Each row was made from one path, in order. Every step used is in the known rows, and no mark comes twice. Write each row's path.
Known rows
geka maroba laro: [0.04 0.48 -0.86 1.98 1.89 -0.08 1.31 0.20 -1.50 1.10 -0.78 -2.28 0.22 3.49 -3.26 2.47 0.38 -0.69 -0.08 3.76 -0.25]
vabed laro geka maroba: [4.76 -0.83 -0.91 2.74 -0.70 -0.88 -1.28 -0.37 -2.53 -1.06 -2.14 -1.69 1.40 0.71 -0.05 -1.29 -0.59 0.41 -1.55 0.91 -1.52]
kaval maroba geka: [0.73 -5.04 0.16 -0.39 2.17 -0.57 -4.20 -0.18 -1.77 1.01 -1.16 -3.05 0.72 0.81 -3.05 5.15 0.54 3.62 0.90 1.18 1.62]
vabed laro madif: [0.31 -2.40 0.70 -0.46 -2.00 1.85 -1.61 2.10 0.01 -1.61 0.48 -0.96 -0.02 -1.19 1.59 -2.36 -0.56 2.87 -0.85 0.30 -1.09]
pomuv maroba madif laro: [1.34 1.51 1.10 -0.95 -0.15 0.96 3.34 0.11 0.62 -2.24 -1.58 -1.86 0.42 -1.56 -2.48 2.99 -0.15 -2.13 -1.35 1.65 1.12]
vabed laro pomuv: [1.46 -1.20 1.89 -0.92 -2.18 0.36 -3.64 0.40 -1.73 -4.45 0.34 1.05 1.41 -0.80 0.52 -2.95 -1.19 -0.19 -2.09 0.47 1.31]
madif laro geka maroba pomuv: [3.99 -1.24 -0.50 0.78 0.52 -2.65 2.47 -0.13 -1.72 -0.58 0.59 -3.49 0.31 1.35 -2.38 0.75 1.11 -2.47 -0.67 1.23 -1.99]
maroba laro kaval: [-0.27 1.53 -1.03 -0.26 1.10 2.16 1.19 1.09 -2.99 0.21 -0.71 -0.07 1.19 0.70 -3.42 2.08 0.82 -0.81 0.26 3.62 -0.91]
maroba madif: [0.88 1.76 -0.12 -0.40 0.70 1.17 -0.81 0.67 0.06 -1.29 -0.74 0.14 0.36 -0.72 -0.27 1.14 -0.77 1.92 -1.05 2.58 0.42]
kaval maroba vabed: [0.40 -4.97 -0.53 -2.44 0.78 0.88 -1.50 0.60 -1.70 1.01 -2.34 -1.24 0.89 3.12 -2.87 5.22 -0.04 1.61 -1.37 2.14 1.43]
laro kaval maroba: [1.19 -2.69 -1.28 -0.32 1.38 1.32 -1.16 -0.16 -2.15 2.73 -2.67 1.10 1.24 0.04 -3.57 3.57 -0.84 2.86 0.93 1.36 2.54]
madif laro pomuv maroba: [1.65 -0.94 2.53 -1.56 -1.43 0.23 2.34 -0.98 -1.67 -3.18 -2.09 -0.99 0.77 -0.92 -2.30 1.13 -0.11 -5.09 -1.45 -0.33 2.31]
madif laro pomuv: [1.83 -1.60 2.47 -2.70 -1.37 -0.46 0.94 1.18 -2.62 -2.62 0.51 -0.14 1.49 -0.15 -1.29 1.14 0.85 -3.38 -1.58 -0.42 2.03]
geka maroba: [1.34 -1.62 -1.74 1.84 1.85 -0.43 0.65 -0.94 -0.91 2.24 -2.19 -1.62 0.30 2.36 -1.79 2.20 -0.69 1.43 -0.32 1.29 -0.04]
laro geka maroba: [4.25 -0.80 -1.85 2.20 0.81 -1.01 0.42 -0.98 -3.25 1.44 -2.60 -1.97 0.76 1.18 -1.29 0.97 -0.39 -0.22 -0.53 0.81 -1.01]
vabed laro geka: [4.18 -0.55 0.20 0.00 -1.88 0.22 -2.65 0.42 -2.70 -2.99 -0.41 -1.35 1.70 -1.26 1.08 -2.50 -0.03 0.54 -1.79 -0.06 -1.56]
maroba vabed: [0.65 -2.25 -1.38 -2.41 0.91 1.74 -0.25 1.05 -1.80 -0.20 -2.03 -1.74 0.48 2.53 -1.78 2.98 0.63 -0.14 -2.61 2.25 -1.35]
vabed laro kaval maroba: [1.51 -2.47 -0.54 -0.12 -0.13 1.53 -2.61 0.65 -1.84 0.35 -1.64 1.34 2.36 -0.17 -2.81 0.95 -1.29 3.44 -0.29 1.06 1.81]
madif laro kaval: [2.53 -0.51 -0.28 -2.40 0.39 1.00 3.15 1.63 -2.57 1.46 -1.24 -0.46 2.08 -0.38 -2.77 2.69 1.58 -1.30 -0.55 0.13 -0.15]
kaval maroba laro pomuv: [-1.18 -1.82 2.45 -0.67 -0.56 0.32 -2.81 0.18 -2.73 -2.83 0.80 0.38 0.64 1.07 -3.46 1.96 -0.19 -1.31 0.28 3.30 3.97]
pomuv maroba: [1.04 -0.47 -0.31 0.00 0.85 1.28 0.76 -1.87 -0.16 -0.31 -2.50 -2.07 -0.05 -0.49 -1.83 1.84 -1.48 -0.60 -0.52 0.78 0.01]
kaval maroba vabed laro: [0.85 -4.91 0.24 -1.88 -0.86 1.01 -2.97 1.42 -1.25 -1.70 -1.48 -1.04 1.62 2.54 -2.11 2.25 -0.53 2.24 -2.63 2.03 1.22]

Which path is each row?
[2.07 1.82 0.66 0.79 -0.78 1.24 1.39 -1.45 -3.05 -2.82 -2.13 -3.32 0.03 -0.61 -2.75 0.93 0.50 -4.38 -0.18 2.77 -1.48]
pomuv maroba laro geka
[1.19 -2.51 1.74 -3.45 -1.36 1.70 2.70 -0.16 -2.43 -2.93 -3.38 -2.06 0.77 1.14 -2.88 2.83 0.62 -7.08 -3.18 0.84 0.97]
madif laro pomuv maroba vabed
[4.09 1.77 -1.57 3.04 0.56 -0.05 -0.04 -0.48 -1.88 -0.12 -2.06 -0.99 0.34 0.08 -0.71 0.55 -0.94 0.35 -0.93 2.44 -0.69]
laro geka maroba madif
[1.89 1.10 0.17 -0.37 -0.66 0.02 -0.07 0.84 -4.01 -2.23 0.63 -2.51 0.78 0.20 -1.61 0.37 1.50 -2.53 -0.64 2.54 -1.56]
maroba laro geka
[-1.97 -0.67 0.73 -0.55 -0.67 2.06 0.86 2.06 -1.09 -0.95 0.97 -1.90 -0.84 0.40 -1.14 0.75 0.92 0.02 0.59 3.06 -1.08]
maroba laro madif
[0.95 -1.75 -0.42 -1.49 -0.78 2.45 -0.21 -0.58 -0.52 -2.93 -3.62 -2.43 0.51 1.38 -1.48 0.82 -0.96 -1.52 -3.49 1.77 -1.53]
pomuv maroba vabed laro
[1.22 -1.66 1.37 -1.92 -0.33 -0.35 0.48 1.99 -0.20 -0.54 0.41 -0.44 1.45 -0.18 -2.77 4.32 0.34 1.85 -0.78 1.61 3.61]
kaval maroba madif laro
[1.26 -0.30 1.87 0.47 -2.07 1.27 -2.02 -1.48 -0.92 -4.95 -1.73 0.15 0.95 -1.51 -0.47 -2.24 -2.32 -2.28 -1.99 0.37 1.65]
vabed laro pomuv maroba
[0.77 -0.33 1.03 -0.24 -0.47 1.36 -0.80 -2.24 -1.40 -2.59 -2.70 -0.20 -0.25 -0.86 -1.16 0.06 -1.92 -2.99 -0.94 0.40 1.98]
laro pomuv maroba
[0.59 -4.58 1.70 -2.44 -2.26 1.05 -4.64 0.80 -2.41 -3.68 -1.54 0.60 1.79 1.81 -1.22 0.79 -1.16 -0.14 -3.26 1.84 3.02]
kaval maroba vabed laro pomuv
[4.82 -1.43 0.89 -2.05 -1.22 -1.13 2.35 1.30 -3.51 -1.28 -0.43 -2.45 1.76 -0.64 -0.97 1.25 1.93 -3.29 -1.22 -0.72 -0.72]
madif laro geka
[1.93 -3.85 0.12 0.26 1.11 0.90 -4.64 0.75 -2.45 0.27 -2.10 -1.10 2.49 -0.42 -2.90 2.29 0.13 4.03 0.53 1.39 0.85]
vabed laro kaval maroba geka
[4.01 -2.08 -2.32 0.25 0.54 0.48 0.82 -0.47 -3.61 1.15 -3.89 -2.74 0.51 3.40 -1.91 2.30 0.48 -2.04 -2.51 2.07 -2.37]
laro geka maroba vabed
[-1.11 -1.89 0.61 -0.64 0.69 0.22 -1.28 1.00 -1.66 -0.28 0.79 -1.53 0.96 1.60 -3.81 3.71 0.13 1.16 0.69 3.46 2.74]
kaval maroba laro
[3.42 -0.15 -1.89 2.52 1.07 -1.70 -0.44 -1.68 -1.42 -0.34 -0.17 -2.48 -0.63 1.38 -1.42 -0.13 -0.53 -0.01 -0.10 2.34 -2.65]
laro geka maroba pomuv
[0.94 0.53 -1.16 0.16 1.02 2.35 -1.86 0.33 -0.80 1.08 -2.43 1.98 1.28 -1.15 -3.09 3.58 -1.49 3.83 0.32 2.83 2.62]
laro kaval maroba madif
[1.89 0.58 1.52 0.48 -0.32 -0.89 1.48 0.64 -1.24 -1.78 -0.98 0.49 1.30 0.35 -1.56 1.72 -0.25 -2.65 -1.58 1.64 2.60]
geka maroba madif laro pomuv
[-0.48 -3.35 -0.15 -0.76 1.34 -0.89 -3.00 -0.97 0.80 -0.44 1.59 -0.78 -0.56 0.73 -2.68 2.07 -1.15 3.28 0.75 2.44 1.40]
kaval maroba pomuv
[0.62 -1.81 -1.08 -1.98 0.86 2.67 1.27 -1.09 -0.83 -0.73 -4.56 -2.84 -0.42 1.90 -2.66 3.20 -0.37 -2.13 -2.36 2.29 -1.15]
pomuv maroba vabed
[-0.90 0.57 1.84 -0.96 -0.48 0.70 -1.36 0.54 -2.66 -3.55 0.66 0.01 0.81 0.63 -1.54 0.12 0.14 -3.25 -0.76 3.18 1.27]
maroba laro pomuv
[2.03 0.13 -0.91 -0.45 -0.41 2.01 -1.21 1.06 -1.80 -0.52 -1.26 0.98 1.94 -0.57 -1.03 -1.12 -0.67 1.36 -1.24 1.17 -0.74]
vabed laro kaval
[1.21 -2.38 -0.41 -2.54 -0.82 1.67 -1.62 1.71 -1.36 -2.61 -1.35 -1.63 1.38 2.11 -0.45 0.36 0.20 0.91 -3.50 1.94 -1.34]
maroba vabed laro
[0.36 -1.01 0.39 -0.38 0.69 0.68 -2.51 0.05 0.32 -0.29 -0.89 0.47 0.42 -0.29 -2.05 3.30 -1.56 3.77 -0.20 2.39 3.20]
kaval maroba madif
[1.45 0.90 2.54 -2.45 -1.81 0.18 0.20 1.76 -1.36 -4.03 0.82 0.69 1.36 -1.38 -0.70 0.43 0.41 -2.47 -2.03 1.11 2.64]
maroba madif laro pomuv
[-2.23 -0.36 1.10 0.30 -0.60 2.94 2.56 0.25 -0.48 -1.25 -1.22 -2.81 -1.60 -0.59 -2.13 1.10 -0.16 -1.71 0.66 3.06 -0.75]
pomuv maroba laro madif
[1.78 -0.92 -1.79 -2.00 -0.54 3.22 -0.71 1.60 -2.58 -0.76 -2.62 0.08 1.85 1.21 -1.53 0.59 0.38 0.29 -3.33 2.14 -2.36]
maroba vabed laro kaval
[0.89 -1.68 -0.22 0.36 1.98 0.97 -1.25 -1.77 -1.22 -0.43 -3.34 -4.46 0.47 -0.28 -2.49 3.55 0.20 -0.31 0.39 1.18 -1.03]
pomuv maroba geka
[2.17 -1.15 -2.82 0.82 0.62 2.48 0.52 1.02 -2.56 1.39 -4.72 -0.43 1.73 3.26 -2.52 1.30 -0.04 0.46 -2.88 2.86 -2.18]
geka maroba vabed laro kaval
[-0.07 -1.87 -1.51 -0.25 1.90 0.63 -1.97 -0.58 -0.73 1.21 -0.37 0.59 0.06 0.12 -3.90 2.61 -1.08 2.89 1.10 3.14 0.98]
laro kaval maroba pomuv
